Known rows, with every step that occurs
naral/dirus/kizo/ginobis/rigima/kige: [ 0.33  3.75 -0.61 -1.33 -1.78 -4.58 -3.60 -1.42  0.89  0.57  0.06  2.39
  1.94  0.04 -3.65  3.62 -1.10  5.13 -0.67  0.40  7.01 -1.91  0.66 -0.11
  1.53  0.25]
kige/kizo/ginobis/rigima: [ 0.09  2.16 -1.43 -0.94 -2.87 -2.10 -3.09 -1.51 -0.38 -0.11  0.10  3.06
  2.85 -3.83  0.14  0.58  1.66  1.36 -1.87  2.03  2.10 -1.06  0.24 -0.06
 -0.03  3.26]
ninir/rigima/dirus/kizo/ginobis: [ 5.65  0.55  0.30 -1.35  4.07 -4.28 -1.80  0.44 -0.77  0.68 -0.64  3.94
 -2.21 -3.39 -2.59 -1.04 -0.38  2.93  0.02  0.67  2.22  0.97 -1.22 -0.60
  0.11  0.07]
kige/naral/dirus/kizo/ninir: [ 0.01 -1.25  1.49 -0.35  3.29 -1.23 -5.16 -1.40 -0.91  7.11 -0.21 -1.51
  2.41  0.82 -3.40  3.34 -0.87  0.53 -0.60  4.89  2.69 -0.08 -2.56 -0.86
  4.06  2.34]
kizo/dirus/naral/kige: [ 0.24 -0.78  0.97  2.97 -2.99  1.28 -0.41  1.93  0.59 -0.39  1.75 -0.52
  1.20 -0.41 -1.98 -0.53 -1.19  1.57 -1.88  2.18  2.36  1.35 -2.12 -1.73
 -0.28  2.03]
kizo/ginobis/rigima: [ 1.82  2.99 -1.67 -1.02 -2.19 -2.45 -2.23 -1.36 -1.54 -0.62  0.52  2.69
  1.40 -0.74 -0.26 -0.25  0.38  0.87 -0.87  0.17  2.85 -0.97  0.51  0.80
 -2.08  1.54]
kizo/ninir: [ 0.79 -0.83 -0.78 -1.06  1.23  0.82 -2.46 -1.46 -0.90  2.49  0.66 -0.02
  1.91  0.99  0.37 -0.60  1.43 -2.08 -0.73  1.93  0.64  1.16 -1.45  2.09
  1.61  0.40]
naral/dirus/kizo/ninir: [-0.45 -1.11  1.83 -1.79  2.28 -1.48 -3.59 -2.38 -0.77  5.32  0.14  0.42
  3.29  0.37 -1.53  2.13 -1.06 -1.85 -0.72  2.89  4.03  0.80 -1.58  0.15
  4.00  1.37]
dirus/naral/kige/kizo/ninir: [-1.95 -1.81 -0.07  1.20 -2.66  2.68 -3.51  1.01  1.60  1.73  1.80  0.83
  3.24 -4.19  0.33 -0.64 -0.43  1.42 -2.32  4.24  1.20  2.53 -3.35  1.19
  3.02  3.38]
naral/kige/kizo/ninir/rigima/dirus: [ 0.42 -0.88  2.42 -0.50  0.86 -0.14 -1.33  1.32  1.81  0.78 -1.04  4.04
  0.45 -5.22 -0.83 -0.92  3.09  0.18  2.11  1.97 -0.80  2.87 -6.34  2.35
  1.14  1.97]
dirus/naral/kige/kizo/ginobis: [-0.90  0.06 -2.17  1.01 -4.97  1.51 -4.00  2.88  1.84 -1.33  2.66  1.68
  3.00 -4.38 -0.87 -1.50 -0.82  3.87 -2.94  2.56  0.46  2.03 -1.90  0.10
  1.11  4.79]
naral/kige/kizo/ninir/rigima: [ 0.12 -2.01  1.92 -0.68 -0.83  1.64 -2.30  1.19  1.83  1.15  0.36  2.79
  2.15 -5.57 -1.42  0.30  2.56  0.82 -0.28  2.80 -1.25  0.90 -4.33  1.29
  1.86  1.27]
kige/naral/dirus/kizo/ginobis/rigima: [ 1.45  2.46  0.24 -1.07 -0.45 -4.67 -5.42 -1.70 -1.75  4.04 -0.22  1.69
  1.99  0.16 -3.89  3.49 -1.66  3.57 -0.48  3.07  5.56 -2.32 -0.17 -2.40
  0.48  3.45]
kige/kizo/dirus/naral: [-1.32 -2.76 -0.33  3.38 -0.40  0.20 -2.28 -1.16  0.35  1.86  1.09 -1.56
  3.27 -2.56 -0.36 -0.87 -0.62  1.23 -3.54  4.93  2.63  0.68 -0.63 -2.11
  0.60  3.64]
rigima/ninir: [ 1.08  0.34 -0.14  0.49  1.03  0.29 -2.44 -1.33 -0.18 -0.69  0.60  1.44
 -0.17  0.91 -0.61  2.11 -0.54  0.08  1.29 -0.47  0.10 -3.04  2.00  0.77
  2.10 -0.50]
dirus/naral/kige/kizo/ginobis/rigima: [-1.31  2.10 -0.74  1.28 -5.24 -0.46 -3.58  1.63  0.30 -1.31  1.73  3.52
  2.05 -5.31 -0.34 -0.23 -0.32  4.37 -2.26  2.98  2.85  0.20 -1.17  0.03
 -0.66  4.49]
kige/naral/dirus/kizo/ginobis: [ 1.22 -0.08 -0.80  0.16  0.67 -1.49 -6.41 -0.06  0.07  4.62  0.26 -0.10
  2.78  0.88 -3.93  3.03 -2.26  2.54 -1.37  3.13  3.24 -1.23 -0.63 -2.31
  2.39  3.84]
ginobis/rigima/kige/kizo: [-2.52  2.34 -0.03  0.24 -2.45 -2.25 -0.48 -1.08  0.93 -0.89 -1.12  1.37
  0.52 -2.64  0.02  1.76  1.64  4.76 -0.38  0.93  2.71 -1.06  0.12  1.03
  0.69 -0.42]
rigima/dirus: [ 0.17  0.93 -0.15 -0.53  1.90 -1.79  1.39  0.06  0.78 -0.44 -1.88  1.15
 -2.12  0.56  0.52 -1.08  0.30 -0.60  2.54 -0.27  0.61  1.64 -1.22  1.19
 -0.68  1.01]
ninir/rigima: [ 1.45  0.04  1.03 -0.30  2.11 -0.48 -0.16  0.21 -0.56 -0.28 -0.11  1.12
 -1.64 -2.74 -2.10 -1.02  0.88  0.98  0.66 -0.21 -0.38 -1.19 -0.65 -0.33
 -1.73 -1.72]
ginobis/rigima/kige/kizo/ninir: [-2.14  1.86 -0.46 -1.50 -1.46 -1.35 -2.36 -2.69  0.96  1.34 -0.21  0.97
  2.64 -1.86  0.05  1.70  2.70  3.26 -1.00  2.36  2.60 -0.08 -1.49  2.87
  2.32 -0.12]

Rows
[-1.17 -0.31  0.69  1.53 -2.77  0.94  0.20  3.19  0.80 -1.30  1.98  0.22
 -0.51 -2.20 -1.08 -0.80 -1.90  2.97 -0.48 -0.13  0.35  1.47 -1.66 -0.19
 -0.02  0.63]
dirus/naral/kige
[ 1.45 -0.25 -0.16 -0.93  0.09 -1.63 -4.59 -0.80  0.82  2.31  0.60  1.81
  2.60 -0.03 -2.50  2.66 -2.19  0.43 -0.75  1.11  4.57 -0.89 -0.13 -1.31
  2.23  2.64]
naral/dirus/kizo/ginobis
[-2.84 -1.05  0.40  2.22 -3.40  1.75 -1.24  2.42  2.29 -0.18  1.32  1.15
  0.94 -4.47 -0.05 -0.44 -1.21  3.57 -1.59  2.10  0.41  1.93 -2.19 -0.31
  1.23  3.04]
dirus/naral/kige/kizo
[-0.90  0.93 -0.05  1.09 -0.50 -0.90  1.05  3.43  1.49 -1.27  0.86  1.02
 -2.55 -1.56 -0.31 -2.61 -1.91  2.39  1.36 -0.28  0.99  2.74 -3.51  0.75
 -0.74  2.06]
rigima/dirus/naral/kige
[-1.30 -0.07  0.23  0.82  0.57  0.18 -3.24  0.00  0.34  2.70 -0.17 -1.51
  0.88  1.08 -2.55  2.25 -0.02  0.62  1.71  1.54  1.27 -1.01 -1.25 -0.95
 -0.25  2.42]
kige/naral/dirus
[-0.38 -2.62  1.85  2.48 -4.04  0.89 -0.29  0.25  2.05 -0.52 -0.27  1.01
  4.01 -2.27 -0.85  2.55  0.55  0.71 -1.30  3.70 -0.01  0.88 -2.87 -2.03
  1.65  2.96]
naral/kige/kizo/dirus
[ 1.41  0.78 -0.04  0.84  4.76 -2.27 -0.01  1.66 -0.54  0.14  0.13  1.06
 -3.79 -3.70 -1.68 -4.30 -1.03  2.56  1.60  0.13  1.89  1.88 -1.96  1.01
 -2.49  0.20]
ninir/rigima/dirus/naral
[-0.11 -0.27 -1.12  0.08 -5.23  2.05 -3.76  1.70  2.77 -1.46  1.06  2.77
  3.27 -3.25 -0.52  0.90  0.75  1.24 -1.09  2.23 -1.25  1.01 -2.44 -0.07
  1.51  3.90]
naral/kige/kizo/ginobis
[-1.17  0.04  0.06  0.61 -0.05  0.20 -1.57  0.96  2.81 -0.65 -0.95  0.65
  0.15 -4.82 -3.20  0.42  2.20  5.73 -0.17  0.65 -0.55 -0.74 -0.66  0.24
  0.72 -2.14]
ninir/rigima/kige/kizo
[-0.53 -0.46  0.38 -0.22  1.94 -1.33 -5.76 -0.88  1.13  5.82 -0.41 -2.16
  2.00  1.60 -4.11  4.26 -0.54  4.01 -0.71  4.07  3.80 -0.44 -1.99  0.04
  4.43 -0.16]
rigima/kige/naral/dirus/kizo/ninir
[ 1.57 -1.30  1.27 -1.80  2.54 -1.50 -2.19 -2.44 -1.57  4.13  0.61  0.40
  1.41 -0.83 -0.45  1.09 -1.01  0.29 -2.23  3.50  2.53  0.58 -1.34  0.03
  3.50 -0.42]
dirus/kizo/ninir
[ 0.59  0.07  1.40  0.53  2.76 -2.71 -3.33  1.37  1.09  3.70 -1.05 -0.70
 -1.78 -1.22 -6.97  3.38 -0.95  7.47  0.69  1.02  2.50 -2.31 -0.73 -1.88
  1.76 -1.96]
ninir/rigima/kige/naral/dirus/kizo
[-0.37  2.09 -0.05  0.02 -6.26 -1.49 -2.22  0.06  1.21 -2.17  0.37  4.45
  2.21 -3.95 -0.66  1.72  1.18  2.64 -0.94  1.73  1.05 -0.04 -2.10  0.39
  0.18  3.93]
naral/kige/kizo/ginobis/rigima
[-1.72  1.23  0.61  1.97 -2.45 -2.52 -0.95 -2.46  1.12 -0.37 -1.50  0.81
  2.42 -1.39 -1.33  2.92  2.09  3.68 -1.14  3.07  3.94 -1.63 -0.34 -0.80
  0.39  0.79]
ginobis/rigima/kige/kizo/dirus
[ 0.64  0.94  1.62  1.26  1.13 -0.97  0.94  4.46  0.92 -1.61  0.54  2.42
 -4.12 -4.17 -2.33 -3.44 -0.78  3.74  2.13 -0.73  0.72  2.04 -3.86  1.09
 -1.95  0.37]
ninir/rigima/dirus/naral/kige
[-0.68 -1.61 -0.54  3.56  0.57 -0.22 -2.96  0.21  1.78  0.43  0.81 -0.99
  1.32 -4.74 -4.30 -0.87  0.76  6.11 -2.82  3.42  2.97  0.25 -1.15 -0.77
  0.18 -0.01]
ninir/rigima/kige/kizo/dirus/naral
[-0.75  1.36  0.20  1.55  1.48 -0.73 -3.48  1.62  1.88  1.89 -0.14 -1.46
 -0.78  0.33 -6.06  2.21  1.14  4.88  2.34  0.38  1.25 -2.36 -1.75 -0.18
 -0.67 -1.07]
ninir/rigima/kige/naral/dirus
[-0.52  4.63 -2.25  0.03 -2.41 -1.97 -5.75  0.14  1.74  1.06  0.65  0.04
  1.64  2.00 -4.48  2.66  0.80  4.73  1.35  1.15  4.25 -2.60 -0.36  0.35
 -1.47  1.63]
kizo/ginobis/rigima/kige/naral/dirus
[ 4.23  0.67 -1.17 -1.29  1.96 -3.37 -1.68 -0.12  0.04  0.51 -0.40  2.27
 -0.83 -0.78 -0.67 -0.03 -1.57  1.29 -1.05  1.69  3.16  1.48 -0.67 -0.05
  1.48  2.30]
rigima/dirus/kizo/ginobis
[-2.17  0.09 -0.75  0.57 -1.48  0.34 -1.27 -0.15  3.27 -0.53 -0.77 -0.52
  1.28 -2.02 -0.38  1.64  1.29  3.97 -0.94  0.80  0.18  0.14  0.50  0.39
  2.18 -0.18]
rigima/kige/kizo
[ 1.92 -1.24  2.31 -0.47  5.12 -1.61 -5.31 -0.88 -1.50  7.21 -0.43  0.09
  1.30 -1.24 -5.32  2.49  0.23  1.22 -0.19  4.13  2.98 -0.82 -3.05 -1.18
  2.82  0.68]
kige/naral/dirus/kizo/ninir/rigima
[ 0.67 -1.65  0.61  2.49  0.13 -0.39 -1.80 -0.66  2.32  0.06 -0.84 -0.06
  1.84 -3.31 -3.88  1.55  3.01  4.00 -1.50  2.51  1.60 -0.99 -1.57 -0.89
  0.96 -0.87]
ninir/rigima/kige/kizo/dirus
[ 3.42  2.45 -0.06 -1.83 -0.37 -4.26 -2.11 -1.58 -2.62  1.03 -0.26  3.43
  0.44 -1.82 -1.33  1.26 -1.41  2.75 -2.21  1.86  4.34 -1.86  1.15 -0.78
  1.12  1.25]
dirus/kizo/ginobis/rigima
[ 0.16 -0.78 -0.33  0.29  5.08 -1.39 -3.16 -0.24 -0.57  3.10  0.23  1.34
  0.18 -5.98 -0.07 -4.16  1.22  1.15 -0.39  3.66  1.83  3.14 -4.05  2.17
  0.48  2.61]
kige/kizo/ninir/rigima/dirus/naral
[ 0.53  1.02 -0.16 -0.10  0.65 -0.83 -0.40  1.19  1.56 -1.50 -0.17  0.56
 -2.24 -2.08 -3.57  0.09  1.58  4.68  0.91 -1.52  0.05 -0.67 -0.13  0.97
 -1.09 -3.50]
ninir/rigima/kige
[-0.48 -0.57  1.38  0.96  2.01 -1.98 -3.01 -0.27 -0.47  4.96 -0.55 -0.73
  0.55  0.48 -3.57  3.83 -2.18  2.29 -0.18  3.25  2.39 -1.10 -0.84 -2.72
  2.56  2.49]
kige/naral/dirus/kizo
[ 0.94  4.16 -1.42  0.00 -2.69 -3.14 -1.37  2.88  0.11 -2.39  1.07  4.04
 -1.47 -2.40 -0.63 -2.79 -1.34  3.66  0.94  0.02  3.99  1.86 -2.67  1.93
 -2.67  3.37]
kizo/ginobis/rigima/dirus/naral/kige
[-0.12 -1.48  0.55 -0.95  2.42  0.83 -3.54 -1.66  0.05  2.23  0.27  1.42
  2.26 -4.87 -0.56 -0.66  2.76 -0.04 -0.85  3.62 -0.43  0.43 -2.61  1.19
  1.26  0.38]
kige/kizo/ninir/rigima
[ 1.83  0.66  0.96 -0.45  4.19 -2.58  1.00  0.70 -0.09 -0.14 -1.42  1.86
 -3.94 -2.51 -1.56 -2.41  1.14  0.86  2.43 -1.14  0.15  0.64 -2.38  0.86
 -2.14 -0.64]
ninir/rigima/dirus
[-0.96  3.38 -0.19 -0.58 -1.73 -2.88  0.85 -0.60  0.05 -1.21 -0.79  0.87
 -1.03  0.00 -1.61  1.70  1.24  4.59  0.73 -1.35  3.23 -1.87  0.44  1.31
 -1.25 -2.92]
ginobis/rigima/kige
[ 2.75 -0.52  1.25 -1.98  4.45 -3.50 -1.09 -1.92 -1.14  3.81 -1.22  1.95
 -0.49 -0.13  1.04 -0.09 -0.88 -0.59 -0.33  2.71  3.19  2.18 -2.78  0.99
  3.26  1.23]
rigima/dirus/kizo/ninir
[ 2.40 -0.11  1.74 -0.50  3.34 -3.86  0.79 -0.21 -0.21  1.62 -2.13  1.50
 -2.24 -0.75  0.12  0.37 -1.81  1.63  0.29  1.09  1.92  1.46 -1.19 -0.91
  1.88  0.84]
rigima/dirus/kizo
[ 1.19  1.11 -2.02  0.55 -0.82 -1.97 -6.27  0.33  2.53  2.92  0.15 -0.78
  1.58  1.61 -5.05  3.80 -1.85  5.98 -0.93  2.23  3.92 -1.47  0.28 -1.54
  3.10  1.47]
rigima/kige/naral/dirus/kizo/ginobis
[-1.07 -1.03  2.56  0.08  1.38 -2.35 -1.49 -0.84 -0.08  2.69 -0.13  0.91
  1.06 -0.31 -2.50  3.57 -2.50  0.74 -0.14  0.97  3.90 -0.50 -0.07 -1.73
  2.60  1.07]
naral/dirus/kizo
[ 0.69 -0.66  1.32 -0.99  4.83 -1.00 -2.47 -1.30  0.65  1.80 -0.69  2.82
  0.29 -5.27 -0.36 -2.05  3.05 -0.86  1.34  2.26  0.69  2.32 -4.37  2.56
  1.23  1.64]
kige/kizo/ninir/rigima/dirus
[-1.13  3.82  1.45  0.83 -1.12 -3.39  1.62  2.46 -0.64 -1.95 -0.70  2.69
 -3.23 -2.47 -0.07 -2.34 -1.15  3.01  2.28 -0.34  3.51  1.88 -2.93  1.25
 -2.42  1.43]
ginobis/rigima/dirus/naral/kige
[ 3.50 -0.83  0.36 -0.30  3.52 -1.48 -4.28 -0.02 -0.37  4.93 -0.22 -1.01
 -1.14 -1.89 -5.20  2.02  1.06  6.40 -1.78  4.13  0.88 -0.43 -2.25 -0.17
  3.21 -2.98]
dirus/kizo/ninir/rigima/kige/naral
[-2.93  0.89 -0.52  1.11 -0.92 -0.07 -3.54  1.14  3.08  1.78 -0.39 -2.80
  0.79  1.88 -4.00  3.19 -0.38  4.03  1.79  0.35  1.46 -0.90 -0.67 -0.13
  0.86  0.14]
rigima/kige/naral/dirus
[-1.52 -1.37  1.01 -0.59 -3.09  2.44 -2.64  0.63  1.85  1.12  0.75  2.08
  3.26 -3.08  0.43  1.38  1.68 -0.57 -0.87  3.05 -0.70  1.84 -4.60  1.81
  3.36  2.21]
naral/kige/kizo/ninir
[-3.21  3.88  0.63  0.13 -1.54 -3.05 -2.69  0.35  1.09  1.86 -0.77 -0.57
  0.02  1.36 -4.04  3.46  0.80  4.89  1.96  0.62  3.52 -2.83 -0.60  0.33
 -1.20  0.05]
ginobis/rigima/kige/naral/dirus
[ 3.76 -0.18  2.48 -0.85  5.39 -4.44  0.85  0.13 -0.96  1.66 -1.75  2.93
 -3.81 -3.78 -1.89 -0.72 -0.48  2.48  1.26  0.29  1.43  1.02 -1.64 -0.77
  0.96 -1.02]
ninir/rigima/dirus/kizo
[ 1.68  0.25 -0.24  0.28  5.91 -1.77 -2.25  0.13 -1.20  2.52  0.71  1.06
 -1.83 -2.96 -0.73 -4.75  0.59  0.99  0.78  1.75  2.43  2.71 -3.32  2.98
 -0.85  0.44]
kizo/ninir/rigima/dirus/naral
[ 2.19  0.12  0.95 -1.70  4.99 -1.17 -1.52 -0.52 -0.70  1.83 -0.74  2.30
 -1.84 -1.49 -1.31 -2.91  2.44 -1.02  2.63  0.71  1.20  2.18 -3.73  2.89
 -0.43 -0.37]
kizo/ninir/rigima/dirus
[-0.94  3.34 -0.66  0.76 -1.21 -2.82 -1.32  0.10 -0.25  0.87 -0.79 -0.99
 -1.70  0.48 -2.52  1.73  0.83  6.59  0.63  0.55  1.38 -2.14 -0.21  0.42
 -0.77 -1.30]
ginobis/rigima/kige/naral
